Known rows, with every way that one mark hangs from another
{M E S {U F H}}: -7; -4; 24; -5; -4; -7; 18; -7; 0; 28; 11; 18; -14; 26; 18; 22; 6; -5; 14; -5; -24; 8; -18; -17; 23; 7; 2; -11; -32; 30; -1; 21; 4; 9; 50
{U H}: -19; 23; -16; -9; -10; -5; 19; -1; 8; -37; 1; -10; -8; 36; 2; -8; -5; -5; 8; -28; -41; 3; 1; -13; 20; 21; 7; -25; -19; 4; 1; -31; -3; -12; 34
{S H M}: -1; 23; -11; -16; -5; 7; 5; -14; 18; -17; 10; -46; -7; 22; 17; -11; 21; -11; 18; -11; -13; 7; 3; -18; 7; 16; 4; -40; -26; 28; 7; -8; -9; -19; 14
{F {E {M {S H}}}}: -17; 16; -48; 15; -9; -5; 6; -23; -2; -2; -8; -51; -8; 21; 2; -17; 15; -11; -2; 50; -24; -1; -2; -25; -20; 6; -22; -35; 4; 11; 38; 0; -16; 3; 17
{M {U F}}: -8; 10; 22; 11; -4; -10; 14; -15; -1; 8; 1; 23; -7; 15; -12; -10; 18; 2; 16; -27; 8; 7; -8; -22; 19; -14; 0; -7; -18; 17; 10; 23; -8; -4; 9
{E {M S}}: -14; 21; -40; -7; -5; -11; 19; -18; 5; -10; -3; -44; -17; 33; 5; 2; 5; -8; -8; 52; -41; 2; -5; -25; 5; 10; -5; -2; -6; 26; 23; -21; -11; 2; 26
{F {E {M U}}}: -23; 8; -21; 12; -13; -19; 16; -16; -10; 7; -15; 10; -1; 15; -29; -25; 3; -2; 3; 13; -9; -5; 5; -27; -4; -13; -11; -14; 12; 3; 28; -19; -12; 15; 13
{H {E M}}: -1; 50; -23; -28; -8; -7; 20; -20; 7; -30; -1; -23; -10; 29; -3; -20; 8; -12; -7; -34; -30; 5; 10; -24; -2; 13; 3; -8; -3; 5; 5; -44; -11; -11; 8
{M S}: -13; 7; -21; 4; -2; -10; 9; -17; 11; -41; 1; -42; -11; 37; 14; 9; 15; -9; -3; 45; -30; 9; -12; -16; 10; 12; 3; -19; -20; 23; 21; -8; -11; -12; 28
{U {M E}}: -10; 49; -46; 29; 7; -12; 14; -27; 11; -16; -1; -35; -6; 29; -23; -2; -6; 7; 10; -17; -23; 9; -12; -23; -19; 17; 11; -11; -36; 40; 13; -35; -1; -51; 46
{S {H E} {M U}}: 14; 13; 27; -44; -7; 11; 1; -25; 16; -30; 13; -5; 7; 13; 30; -9; 30; -19; 6; -26; 8; 11; 10; -8; 9; 11; 4; -42; -13; 12; -7; -10; -12; 0; -4
{U {F E} H}: -26; 8; 17; 20; -11; -15; 10; 7; -5; -3; 0; 2; -14; 26; -12; -30; 1; 4; 20; -49; -20; 4; -8; -15; 14; 1; -4; -32; -22; -6; 16; 36; 0; -5; 34
{U F H {M E S}}: -12; 21; -15; 18; 5; -9; 12; -9; 4; 8; 12; -21; -18; 33; 8; 8; -5; 10; 12; -5; -35; 11; -28; -15; 0; 17; 2; -11; -44; 34; 3; 25; 7; -33; 64
{E {M {U H}}}: -18; 14; -28; -28; -15; -8; 29; -6; -5; 5; -3; 26; -5; 20; -9; -8; -11; -5; 2; -7; -33; -7; 8; -21; 18; 6; -4; -5; 4; 2; 1; -53; -4; 13; 29
{F E}: -21; 17; -11; 30; -7; -19; 5; -12; 3; -35; -9; -30; -5; 29; -19; -24; 8; -2; 8; -7; -18; 6; -6; -19; -3; 2; 0; -30; -14; 5; 29; -1; -9; -9; 20
{H {E {M {S F} U}}}: 1; 5; 6; -34; -10; -12; 23; -31; 2; -35; 0; -3; -4; 37; 9; 14; 13; -29; -28; 39; -32; -3; 1; -9; -1; 8; 3; 9; 8; 7; 12; -36; -11; 26; -14
{U F {H E} {M S}}: -3; 20; 15; -4; 2; -2; 5; -10; 2; -44; 12; -11; -13; 35; 31; -11; 4; 5; -5; -10; -21; 14; -18; -4; 7; 15; -1; -13; -27; 2; -3; 36; 1; -34; 41
{H {E {M S {U F}}}}: 4; 8; 21; -21; -7; -8; 16; -19; -5; 9; 6; 15; -12; 19; 20; -4; 21; -9; -9; 11; -3; 9; -4; -21; 12; -8; -9; 7; -2; 10; 7; 26; -10; 14; 4
{E {M S {U H}}}: -18; -6; -23; -29; -13; -7; 24; -7; -5; -1; 0; 10; -9; 29; 13; 12; -5; -13; -7; 47; -39; -4; -3; -16; 21; 10; -6; -2; 3; 10; 6; -31; -6; 20; 36
{S {F {E {M U}}}}: -20; 6; -11; 10; -14; -23; 24; -20; -8; -4; -15; 4; -2; 26; -42; -15; 0; -12; -6; 16; -25; -14; 3; -16; -10; -10; -3; 1; 9; -2; 33; -31; -7; 28; -10
{F {E M}}: -24; 26; -40; 14; -11; -20; 16; -12; -4; -4; -13; -26; -9; 25; -29; -33; 0; -2; 5; -2; -27; -4; 3; -28; -8; -2; -7; -16; 1; 6; 32; -17; -9; 0; 16
{F {E {M S {U H}}}}: -26; -22; -15; -11; -16; -14; 17; -4; -13; -3; -7; 8; -5; 25; 2; -7; -7; -10; -6; 52; -31; -7; -5; -13; 11; 0; -15; -18; 9; -4; 23; -8; -5; 33; 35
{E M}: -14; 41; -46; -7; -7; -13; 24; -17; 5; -4; -6; -29; -12; 27; -17; -15; 2; -3; 3; -3; -34; -2; 4; -30; 3; 8; 0; -3; -4; 16; 17; -41; -10; -11; 18

Rows
4; -3; 69; -49; -11; 1; 10; 4; 7; -3; 21; 32; -10; 24; 32; -14; 15; -6; 13; -64; -2; 9; -2; -5; 41; 9; 11; -22; -29; 2; -23; 28; 3; 11; 18 => {S {M {U F {H E}}}}
-10; -17; 20; 30; -4; -2; -6; -22; -9; 10; -2; 1; -4; 9; 8; -12; 31; -6; 11; 30; 19; 8; -15; -14; -5; -14; -23; -40; -6; 9; 32; 66; -12; 11; 12 => {M {S H} {U {F E}}}
-17; -3; 31; 35; -7; -19; 5; -9; -9; 10; -7; 23; -4; 12; -24; -24; 16; 4; 16; -21; 16; 5; -8; -20; 8; -22; -8; -21; -11; 4; 26; 42; -6; 4; 8 => {M {U {F E}}}
11; 18; 21; -7; -1; 5; 6; -17; 12; 56; 18; 2; -7; 9; 10; -2; 25; -6; 33; -44; 10; 10; -4; -24; 8; 2; 3; -33; -37; 48; -3; 24; -1; -11; 20 => {S H {M E {U F}}}
8; 35; -3; 19; 7; 9; -7; -32; 6; -33; 8; -33; -10; 19; 28; -17; 26; -3; -1; -3; 6; 18; -15; -10; -19; 7; -12; -25; -20; 14; 11; 45; -12; -46; 14 => {U F {M {S {H E}}}}
-28; 21; -9; 4; -14; -17; 20; 7; -13; 26; -3; 3; -18; 23; -22; -40; -3; 6; 16; -38; -29; -5; -2; -26; 7; -2; -11; -15; -9; -7; 20; 18; 1; 4; 27 => {U {F {E M}} H}
-7; 38; -20; -17; -3; -3; 11; -15; 8; -69; 2; -9; -2; 31; 9; -21; -8; 0; -4; -41; -30; 10; -1; -3; -1; 23; 8; -19; -19; -4; -5; -35; -3; -37; 36 => {U {H E} M}
2; 28; -21; -30; -6; -9; 15; -23; 5; -35; 3; -39; -13; 35; 24; -3; 14; -13; -15; 26; -35; 7; 1; -21; 0; 15; 0; -8; -5; 15; 12; -20; -12; -3; 11 => {H {E {M S}}}
1; 13; 48; -24; -9; -2; 14; -7; -1; -17; 10; 42; -6; 21; 16; -13; 10; -7; 8; -65; -6; 9; 1; -8; 26; 4; 4; -18; -14; -5; -15; 7; -1; 2; 16 => {M {U F {H E}}}
-3; 0; -10; -3; 0; -11; 13; -27; 7; -3; 5; -12; -6; 28; 8; 30; 11; -12; 2; 39; -22; 10; -16; -19; 5; 11; 7; -14; -24; 43; 12; -17; -5; 1; 34 => {M E S U}
-9; 21; -2; -1; -8; -11; 24; -15; -8; 40; -2; 24; -11; 10; -22; -14; 10; 3; 10; -19; -1; 0; 2; -32; 12; -15; -8; 6; -4; 19; 12; 6; -7; 3; 9 => {E {M {U F}}}
-7; 2; 14; -42; -9; -5; 18; -3; 12; 17; 17; 6; -5; 29; 14; 13; -5; -8; 19; -31; -30; 3; -2; -14; 29; 21; 18; -25; -39; 32; -16; -33; 6; 3; 44 => {S {M E {U H}}}
-6; 16; -2; -11; -3; -5; 10; -21; 6; -90; 7; -28; -6; 51; 18; 10; -3; -16; -23; 17; -50; 5; -13; 10; -5; 30; 10; -7; -20; -3; 5; -30; -1; -18; 22 => {U {H E} {M {S F}}}
-4; 39; 11; -2; -1; -3; 9; -7; 2; -42; 8; 4; -11; 28; 7; -29; -1; 8; 6; -65; -14; 13; -6; -8; 5; 13; 4; -14; -25; -2; -6; 13; 0; -36; 35 => {U F {H E} M}
-12; -4; -30; 9; -11; -5; 4; -27; -9; 7; -9; -11; 0; 9; 1; -11; 15; -13; -3; 60; -5; -2; -1; -21; -14; -6; -26; -33; 16; 10; 37; 5; -17; 22; 13 => {F {E {M {S H} U}}}
16; 13; 37; -39; -9; 9; 7; -30; 17; -37; 13; -5; 7; 27; 20; 3; 27; -31; -3; -22; -7; 4; 10; 1; 1; 14; 11; -29; -14; 9; -4; -25; -9; 5; -23 => {S F {H E} {M U}}
9; 39; -10; -30; -11; 4; 23; -38; 6; -19; -3; 5; 3; 17; -9; -9; 16; -30; -13; -21; -19; -5; 18; -12; -19; 6; -3; -12; 14; 3; 9; -56; -15; 9; -25 => {S F {H {E {M U}}}}
2; 3; 5; -20; -7; 8; 4; -17; 11; -5; 9; -12; 2; 12; 14; -7; 22; -12; 15; -3; 3; 5; 3; -15; 13; 6; 1; -37; -17; 25; 4; -9; -11; -4; 11 => {S H {M U}}
13; 37; 6; -22; -8; 6; 14; -29; -2; 24; 3; 21; -5; 2; 2; -24; 25; -11; 6; -47; 12; 5; 11; -26; -5; -6; -14; -14; 3; 7; 1; 4; -13; 0; -10 => {S {H {E {M {U F}}}}}
-2; 34; 32; -19; -8; -3; 14; 0; 4; -26; 11; 8; -16; 32; 18; -19; 8; -4; 10; -77; -24; 11; -2; -12; 21; 16; 6; -20; -24; -7; -11; 4; -1; -12; 21 => {U F {H E}}
-18; 32; -12; 22; -1; -9; 14; -1; 0; -14; 4; -1; -14; 26; -13; -20; -7; 16; 13; -41; -18; 6; -11; -13; 6; 7; -1; -11; -30; 7; 5; 15; 2; -42; 45 => {U F H M}
-14; 5; 26; -3; -9; -6; 19; -1; -4; 8; 3; 35; -9; 19; -5; -8; 4; 0; 15; -34; -9; 4; -5; -15; 30; -2; 0; -13; -17; 5; -3; 12; -1; 3; 30 => {M {U F H}}
2; 7; 35; -9; -2; -11; 13; -10; 8; 50; 16; 5; -12; 19; 2; 2; 18; 1; 28; -41; 2; 10; -12; -26; 22; -2; 14; -13; -44; 50; -4; 24; 4; -2; 25 => {S {M E {U F}}}
5; 30; 20; -21; -7; -9; 20; -19; -4; 17; 1; 29; -9; 12; -3; -21; 16; -4; 3; -44; 4; 5; 6; -26; 9; -11; -4; 2; -2; 6; 1; 6; -8; 4; -1 => {H {E {M {U F}}}}
-3; 18; -22; 6; -5; 4; 11; -31; 16; -43; 2; -52; -6; 37; 10; 16; 22; -25; -8; 41; -35; 3; -6; -9; -13; 18; 0; -24; -12; 21; 24; -20; -13; -4; 1 => {M {S F H}}
-27; 1; -6; 7; -12; -16; 15; 7; -10; 21; 1; -13; -22; 30; 3; -23; 0; 1; 5; 8; -36; -2; -10; -20; 11; -1; -15; -15; -10; 3; 23; 34; -1; 16; 41 => {U {F {E {M S}}} H}
-8; 27; -31; 26; 6; -15; 14; -33; 12; -34; 3; -54; -9; 47; -13; 28; -2; -9; -10; 42; -44; 4; -24; -9; -23; 19; 13; 0; -35; 44; 23; -28; -1; -33; 31 => {U {M E {S F}}}
0; -1; 12; 12; -2; 4; 3; -23; 0; 11; 5; 1; -7; 10; 19; 5; 31; -9; 10; 26; 12; 10; -11; -16; 7; -8; -15; -27; -12; 22; 16; 44; -14; -2; 9 => {M {S H} {U F}}
-17; -19; 37; 2; -11; -16; 9; -12; 3; -23; 2; -7; 3; 33; -18; -4; 13; -14; 3; 18; -12; -4; -5; -4; 11; -4; 11; -23; -16; 7; 22; 1; -3; 23; -4 => {S {F E} {M U}}
-21; -3; 3; 28; -7; -18; 8; -18; 2; -53; -6; -45; -7; 47; -9; 2; 13; -17; -11; 56; -38; 0; -17; -6; -8; 5; 2; -19; -12; 6; 38; 2; -8; 12; 8 => {M {S {F E}}}
-6; -10; 36; 9; -8; -2; -5; -10; 0; 28; 7; 3; -3; 5; 2; -26; 29; -2; 27; -23; 26; 7; -6; -18; 8; -15; -12; -45; -19; 13; 18; 59; -7; 8; 5 => {S H {M {U {F E}}}}
-9; -9; 50; -27; -11; -4; 15; 8; 4; 20; 17; 25; -11; 22; 16; -7; 8; 0; 22; -35; -10; 3; -4; -13; 44; 2; 5; -17; -29; 15; -11; 27; 5; 9; 29 => {S {M {U F H}}}
-15; -17; 14; -13; -10; -6; 21; -10; 3; -43; 4; 7; -3; 43; 12; 28; 0; -22; -12; 46; -44; -4; -10; 3; 19; 14; 8; -5; -11; 4; 7; -30; -4; 21; 18 => {M {S F} {U H}}
-1; 7; -10; 0; -6; 4; 13; -24; -5; 40; 1; 0; -12; 7; 8; -2; 25; -8; 5; 34; 1; 3; -4; -27; 1; -10; -24; -9; 3; 24; 20; 25; -14; 12; 8 => {E {M {S H} {U F}}}
-8; -8; 22; 4; -11; -4; 4; -20; 6; -15; 1; -15; 6; 21; -10; -9; 22; -21; 8; 10; -1; -3; 2; -4; -5; -1; 0; -40; -12; 10; 23; 1; -8; 17; -14 => {S {F E} H {M U}}
-1; 2; 16; 11; 2; -11; 12; -20; 0; 31; 7; 3; -12; 23; 7; 23; 21; -4; 12; 11; -7; 12; -22; -24; 12; -1; 0; -7; -32; 44; 9; 31; -2; 0; 30 => {M E S {U F}}
-15; 26; -16; 30; -9; -4; 8; -24; 6; -38; -9; -39; 0; 30; -24; -16; 15; -18; 3; -8; -19; -2; 1; -10; -24; 8; -4; -40; -6; 2; 34; -15; -11; -6; -7 => {S {F E} H}
-9; -1; 0; 0; -6; -12; 19; -14; -8; 32; 0; 6; -16; 19; 1; 4; 17; -1; 2; 37; -8; 1; -10; -28; 15; -14; -13; 10; -2; 23; 20; 28; -9; 16; 17 => {E {M S {U F}}}
-15; 18; -32; -5; -8; -13; 26; -21; 6; -22; -2; -45; -15; 45; -7; 16; 6; -18; -17; 56; -54; -6; -6; -16; -2; 12; 2; 9; -6; 20; 28; -36; -9; 11; 7 => {E {M {S F}}}
-22; -30; 35; 13; -11; -13; 5; 2; -10; 0; 2; 23; -9; 24; 9; -6; 8; -2; 8; 23; -8; 4; -18; -7; 23; -8; -12; -25; -11; -5; 17; 56; -2; 22; 34 => {M S {U {F E} H}}
-16; -24; 31; 31; -5; -18; 2; -12; -10; -1; -3; 9; -9; 19; 1; -7; 23; -2; 5; 33; 10; 8; -21; -15; 11; -19; -14; -21; -12; 9; 31; 66; -8; 17; 16 => {M S {U {F E}}}
-2; 14; 18; -37; -11; -2; 16; -12; 4; -48; 5; 32; 2; 26; 16; -7; 1; -16; -3; -38; -23; 8; 7; -4; 21; 17; 8; -22; -7; -11; -14; -34; -6; 4; 19 => {M {U {H E}}}
-4; 43; 6; -35; -11; -6; 25; 0; 0; 3; 9; 5; -19; 27; 7; -27; 1; -3; 5; -73; -34; 2; 8; -21; 14; 12; 0; -8; -10; -4; -7; -9; -1; -2; 23 => {U F {H {E M}}}
-1; 24; 14; 13; -2; -10; 17; -20; 4; 37; 3; 15; -9; 16; -18; 7; 15; 0; 22; -42; 0; 9; -9; -27; 9; -4; 6; -10; -31; 38; 3; 8; 0; -7; 26 => {M E {U F}}
7; 12; 6; 11; 2; 4; 9; -29; 3; 39; 9; -1; -8; 13; 14; 16; 27; -12; 18; 7; 2; 13; -16; -23; -3; 2; -9; -26; -26; 43; 11; 28; -6; -1; 24 => {M E {S H} {U F}}
-30; -5; -18; 30; -5; -16; 7; -10; -2; -68; -6; -32; -5; 49; -8; -2; -11; -5; -13; 48; -46; -3; -19; 6; -11; 13; 0; -17; -17; -4; 32; -5; 0; -7; 38 => {U H {M {S {F E}}}}
